What can hang from each mark:
J: N
Q: D J N W
W: D Q
N: J Q
D: E Q W
E: D

Known rows, with every way that one mark hangs from another:
W{Q{J}}: [ 0.727  1.793  0.418  2.454 -1.301 -0.998 -1.199 -1.730 -0.257 -2.074
  0.206 -1.004  0.053 -0.675  1.659  1.202 -1.508  1.029 -0.417  0.018
  0.237  0.737  0.605]
W{D{E Q{N{J}}}}: [-2.185  1.488 -1.043  1.647 -4.032  1.206 -2.043 -2.349  0.342 -1.195
 -3.704  1.595 -2.919  2.421 -2.213 -0.493  1.013 -1.497 -1.740 -3.412
 -0.131  3.628 -1.157]
Q{J{N} W}: [-0.942 -0.938 -1.255  4.138  3.759 -0.069  2.018  2.484 -1.244 -2.006
  2.723  0.039 -1.027 -4.331  4.917  3.296  0.249  3.626 -0.463 -0.948
 -0.694 -1.709  0.813]
Q{D{E} N W}: [-2.292  0.231  0.050 -0.237 -0.968  0.715  0.745  0.595 -1.294 -2.455
  1.649  1.837 -2.468 -4.507  2.254  0.741  0.463  2.492  1.075 -3.343
 -1.884  0.645 -0.432]
W{D{E} Q{J N}}: [-1.138  2.853  0.254  0.840 -4.589 -1.095 -2.177 -2.982 -0.508 -3.213
 -0.899  1.525 -2.018 -0.662  1.571  0.064 -0.313 -0.206 -0.246 -2.998
 -0.173  2.176  0.169]
J{N{Q{W}}}: [ 0.623 -0.365 -0.564  4.067  3.654  1.063  3.247  2.218 -0.640 -0.377
  2.400 -0.652 -0.929 -4.252  4.320  2.906 -1.357  5.097  0.925 -1.073
 -2.321 -0.644  0.803]
W{Q}: [ 1.010  2.347  0.475  1.783 -1.293 -0.904 -0.690 -1.901  0.422 -1.003
 -0.008 -0.584  0.781  0.397  0.394  0.526 -2.072  1.302 -0.381 -0.445
 -0.119  0.498 -0.086]
W{Q{J{N}}}: [-0.503  2.505 -0.656  4.978  1.805 -1.057 -0.909 -0.335 -0.872 -2.017
 -0.010 -1.022  0.580 -0.569  4.298  2.412 -1.713  3.459 -1.455 -1.176
  1.178 -1.491  1.476]
W{Q{D}}: [ 0.294  2.931  0.801  1.750 -1.515 -0.598 -0.940 -1.764 -0.392 -1.792
 -0.110 -0.486  0.320 -0.793  1.960  0.684 -2.479  2.108  0.359 -1.176
 -0.161 -0.482  0.486]
N{Q{D{E} J W}}: [-0.315  0.366  0.444  1.687 -0.033  1.565  0.977  0.318 -2.071 -2.362
  1.843 -0.779 -3.148 -6.197  3.633  1.469 -0.238  3.730  2.271 -2.164
 -2.551  2.083  0.831]
Q{D J}: [-1.033 -0.219  0.374  0.713  0.106  0.186 -0.741  0.315 -1.459 -1.923
  0.229 -0.188 -1.288 -2.150  2.876  0.838  0.314  0.497  0.527 -0.137
  0.484 -0.757  1.232]
N{J Q}: [ 0.870 -0.554  0.517  2.917 -0.380  3.095  1.477 -0.019  0.800  0.575
 -1.039 -2.253 -2.242  0.231 -0.522  0.156 -0.278  0.984  0.555  0.514
 -1.606  2.453  0.821]
Q{D}: [-0.707  0.500  0.472  0.014 -0.024  0.270 -0.226  0.179 -0.841 -0.848
 -0.073  0.167 -0.484 -1.144  1.627  0.144 -0.453  0.734  0.667 -0.682
  0.044 -1.005  0.567]
Q{N}: [-0.967 -0.712  0.348 -0.703 -0.690  0.136 -0.076  0.382 -0.088 -0.652
  0.148  1.242 -0.639 -0.406  0.503  0.135  0.487 -0.339 -0.084 -0.318
 -0.067  0.037  0.236]
D{E Q{N{J} W}}: [-1.813  0.463 -1.301  2.942 -1.687  1.848 -0.082 -0.691  0.114 -1.828
 -0.912  0.688 -2.856 -0.950 -1.576  1.331  0.828  1.377 -1.648 -3.096
 -1.452  3.800 -1.725]
E{D}: [-0.515  1.179  2.047 -1.474 -1.583 -3.097 -1.097 -0.186  0.306 -1.491
  0.710 -1.151 -0.385  0.168  0.947 -0.452 -1.424 -1.547 -0.538  0.628
 -2.053  0.164 -1.509]
N{J}: [-0.408 -0.734 -0.269  2.503 -0.326  2.162  0.832  0.026  0.910 -0.019
 -1.083 -1.252 -1.653  1.107 -1.092 -0.128  0.549 -0.227 -0.689  0.168
 -0.447  1.127 -0.031]
J{N{Q{D{E W}}}}: [-1.716  3.530 -1.969  3.320  1.155  0.565 -1.109  0.499 -3.055  0.840
 -1.429 -1.985 -1.134 -2.082  3.975  0.872 -0.996  4.441  0.633 -3.743
 -0.197  0.447  0.700]
W{D{E Q{J N}}}: [-2.016  1.610 -0.777 -0.029 -3.481 -1.006 -3.345 -2.308 -1.261 -2.395
 -2.279  2.367 -2.032  0.212  0.294  0.103  1.141 -1.589 -1.099 -2.964
  0.889  2.708 -0.475]
E{D{Q{N} W}}: [-1.023  2.547  0.054 -0.408 -3.738 -4.782 -3.916 -1.126 -1.220 -1.457
 -0.626 -0.583 -0.494  0.509  0.290  0.556 -1.518 -2.521 -1.769 -0.592
 -1.335  2.130 -3.188]

Rows:
[-1.357 -2.034  0.408  1.124 -0.052  0.462  1.289  1.671 -1.554 -3.656
  2.999  1.540 -2.861 -6.004  4.467  2.313  0.563  1.633  1.073 -0.774
 -1.726 -0.531  0.642] => Q{D J N W}
[-0.120  1.066  0.347  3.306 -4.300  0.898  0.216 -2.046  1.337 -2.188
 -1.207  0.784 -2.589  1.147  0.083  0.332 -0.902 -0.633 -0.619 -1.261
 -1.262  1.888 -0.062] => W{D Q{N{J}}}
[-0.552 -2.358 -0.056  1.092 -0.009  0.176  1.522  1.522 -0.775 -2.881
  3.035  1.412 -2.370 -4.962  2.787  2.203  1.115  0.796  0.547 -0.192
 -1.714  0.506  0.109] => Q{J N W}
[-0.503  0.383  0.053  3.370 -0.544  3.858  2.300  0.267 -0.457 -1.229
  0.469 -1.613 -4.007 -3.960  1.203  0.814 -0.370  3.924  1.551 -2.542
 -3.436  3.091  0.145] => N{J Q{D{E} W}}
[-0.881  4.165 -1.388  1.497 -3.974 -1.507 -2.708 -2.488 -1.293 -0.807
 -1.125 -0.220 -0.332 -0.089 -0.127 -0.059 -0.934  0.969 -0.766 -3.130
 -0.160  2.841 -1.422] => D{E W{Q{N}}}
[-0.957  0.105  1.422  0.379 -2.017 -3.855 -1.469  0.007 -0.743 -4.388
  2.384  0.527 -1.934 -3.458  2.735  2.321 -1.063 -0.814 -1.217 -0.153
 -2.838  1.513 -2.176] => E{D{Q{J N W}}}
[-2.297  3.798 -3.595  4.354  0.915 -1.758 -3.953 -0.769 -3.148 -0.312
 -2.579 -1.222  0.090  0.156  1.916  1.826  0.245  2.095 -2.573 -3.568
  2.342  1.342 -0.796] => D{E Q{J{N}} W}
[-1.992  2.276 -2.321  1.221 -2.803 -1.559 -4.580 -1.755 -2.690 -1.067
 -2.308  0.167 -1.220 -0.357 -0.273  0.695  1.098 -0.749 -1.700 -2.729
  1.248  3.559 -1.422] => D{E Q{J N} W}
[ 1.502 -1.612  0.207  4.049  0.197  3.262  3.600  1.008  0.716 -0.458
  1.506 -1.684 -3.225 -3.289  0.503  1.652 -0.431  2.522  1.236  0.193
 -3.715  2.791  0.006] => N{J Q{W}}
[-0.175  1.215  0.650  1.840 -1.957 -0.943 -1.342 -1.378 -0.363 -2.840
  0.345  0.218 -0.652 -1.041  2.185  1.195 -0.836  0.565 -0.532 -0.344
  0.184  0.757  0.798] => W{Q{J N}}
[-1.731 -0.138 -1.000  0.943 -1.670 -0.702 -1.769  0.554 -2.826 -1.832
  0.158  0.141 -2.071 -3.170  3.387  1.130  0.852 -0.412  0.367 -0.844
  0.156  0.293  0.293] => Q{D{W} J N}
[ 1.677 -1.661  0.125  3.860 -1.474  2.812  3.819  0.355  0.977 -0.934
  1.402 -0.387 -4.293 -3.281  0.873  1.257 -0.416  1.160  1.797 -0.415
 -4.287  2.854 -0.227] => N{J Q{W{D}}}
[-1.371 -0.170 -0.463 -0.582 -2.699  0.029  1.164 -0.235 -0.239 -2.032
  1.453  3.005 -2.971 -3.383  0.901  0.248  0.855  0.275  0.897 -3.306
 -2.533  1.724 -1.177] => Q{N W{D{E}}}
[-2.193  1.486 -0.005  0.073 -0.721  0.508 -1.862 -0.552 -1.932 -1.828
 -0.916 -0.212 -1.542 -1.849  1.954 -0.103  0.824  1.104  0.299 -2.259
  0.642  0.566  0.839] => Q{D{E} J}
[ 0.289  1.409  1.146  0.335 -1.367 -3.683 -0.826 -0.386  0.093 -2.609
  1.866 -0.446 -0.536 -2.069  1.007  1.610 -2.305 -0.104 -1.052 -0.251
 -3.132  1.423 -3.093] => E{D{Q{W}}}
[-0.711  1.148  0.212  2.894  3.081  1.179  0.751  1.396 -1.512 -0.055
 -0.220 -1.061 -0.565 -1.968  4.922  1.596 -1.591  4.376  0.841 -1.387
 -0.179 -1.821  2.238] => J{N{Q{D}}}
[ 0.918  0.595  0.009  0.692 -1.999  0.923  1.972 -0.627 -0.332 -0.850
  1.362  0.654 -2.993 -3.938  1.085  0.437 -0.517  1.878  2.281 -2.606
 -3.563  3.077 -0.657] => N{Q{W{D{E}}}}
[-0.065 -1.862 -0.059  0.121 -1.894 -0.219  2.294  0.698  0.147 -2.160
  2.550  2.998 -2.628 -3.817  1.966  1.287  0.402 -0.214  1.153 -1.223
 -2.697  0.395 -0.792] => Q{N W{D}}
[-0.990  0.010 -0.576  2.293 -3.179  0.993 -0.980 -1.548  0.766 -1.333
 -2.579  1.514 -2.686  1.963 -1.294  0.512  0.444 -2.083 -1.441 -1.317
 -0.167  2.312 -0.784] => W{D{Q{N{J}}}}
[-3.192  0.844  0.228 -0.779 -1.463  0.487 -1.965 -0.170 -2.047 -2.544
 -0.693  1.029 -2.258 -2.199  2.433 -0.090  1.331  0.510  0.168 -2.509
  0.553  0.579  1.060] => Q{D{E} J N}
[ 1.681 -1.565  0.414  2.242  0.772  0.978  2.243  0.948 -0.849 -1.576
  2.944 -0.960 -2.331 -5.487  2.929  2.262 -0.349  2.373  1.860  0.486
 -2.697  1.695  0.742] => N{Q{J W}}
[-0.397 -1.260  0.085  1.798  0.733  0.441  1.375  1.280 -1.515 -3.046
  2.894  0.364 -2.166 -5.627  3.945  2.199  0.108  2.058  1.167 -0.515
 -1.584 -0.482  0.476] => Q{D J W}
[-2.877  1.309  0.248 -1.384 -1.561  0.687 -1.434 -0.281 -1.276 -1.319
 -1.049  1.345 -1.438 -1.016  1.197 -0.697  0.624  0.997  0.421 -3.052
  0.158  0.267  0.368] => Q{D{E} N}
[-2.182  2.357 -2.649  2.830 -3.345  0.671 -3.094 -1.813 -1.119  0.215
 -3.690 -0.689 -2.041  1.964 -2.688 -0.005  1.058 -0.646 -2.343 -3.070
  0.332  4.442 -2.188] => D{E Q{N{J}} W}
[-2.640  2.179 -1.350 -0.276 -2.620 -0.299 -2.331 -0.500 -2.533 -0.604
 -1.130  0.556 -1.744 -1.645  1.135 -0.467  0.658  0.533  0.411 -3.273
 -0.056  1.319 -0.847] => Q{D{E W} N}
[-0.729  3.680 -2.616  1.178 -2.306 -1.492 -3.860 -2.365 -1.876  0.784
 -2.655 -0.685  0.277  1.137 -1.999 -0.105 -0.041 -0.004 -1.424 -2.996
  0.980  3.293 -2.370] => D{E Q W}
[ 0.747 -1.354  0.560  4.021  0.287  3.597  3.343  1.211 -0.063 -1.261
  1.550 -1.544 -3.761 -4.490  2.139  1.771 -0.840  3.273  1.809 -0.399
 -3.687  1.686  0.544] => N{J Q{D W}}
[-0.762  4.472 -0.418  4.449 -0.926 -5.138 -2.826 -0.617 -1.730 -2.593
  0.652 -3.128  0.098 -0.921  5.320  2.132 -3.020  1.353 -2.001 -0.851
 -1.075 -0.317 -1.168] => E{D{W{Q{J{N}}}}}
[-1.073  3.130 -2.671  1.929 -2.008 -1.637 -4.403 -2.187 -2.572 -0.293
 -2.425 -1.102 -0.534  0.025 -0.743  0.599  0.590 -0.303 -1.595 -2.535
  1.410  3.451 -1.617] => D{E Q{J} W}
[-1.397  1.894 -0.143  2.053 -4.137 -2.643 -3.158 -1.062 -0.337 -1.463
 -1.941 -1.756 -2.063  1.674 -0.764  0.423 -0.935 -2.768 -2.572 -0.427
 -1.847  3.238 -3.175] => E{D{Q{N{J}} W}}
[-0.615 -1.165 -0.868  3.701 -0.941  1.524  0.914  0.242  0.476 -1.864
  0.154  0.768 -2.520 -1.375 -0.643  2.242  0.343  0.798 -1.425 -1.097
 -1.758  2.455 -1.325] => D{Q{N{J} W}}
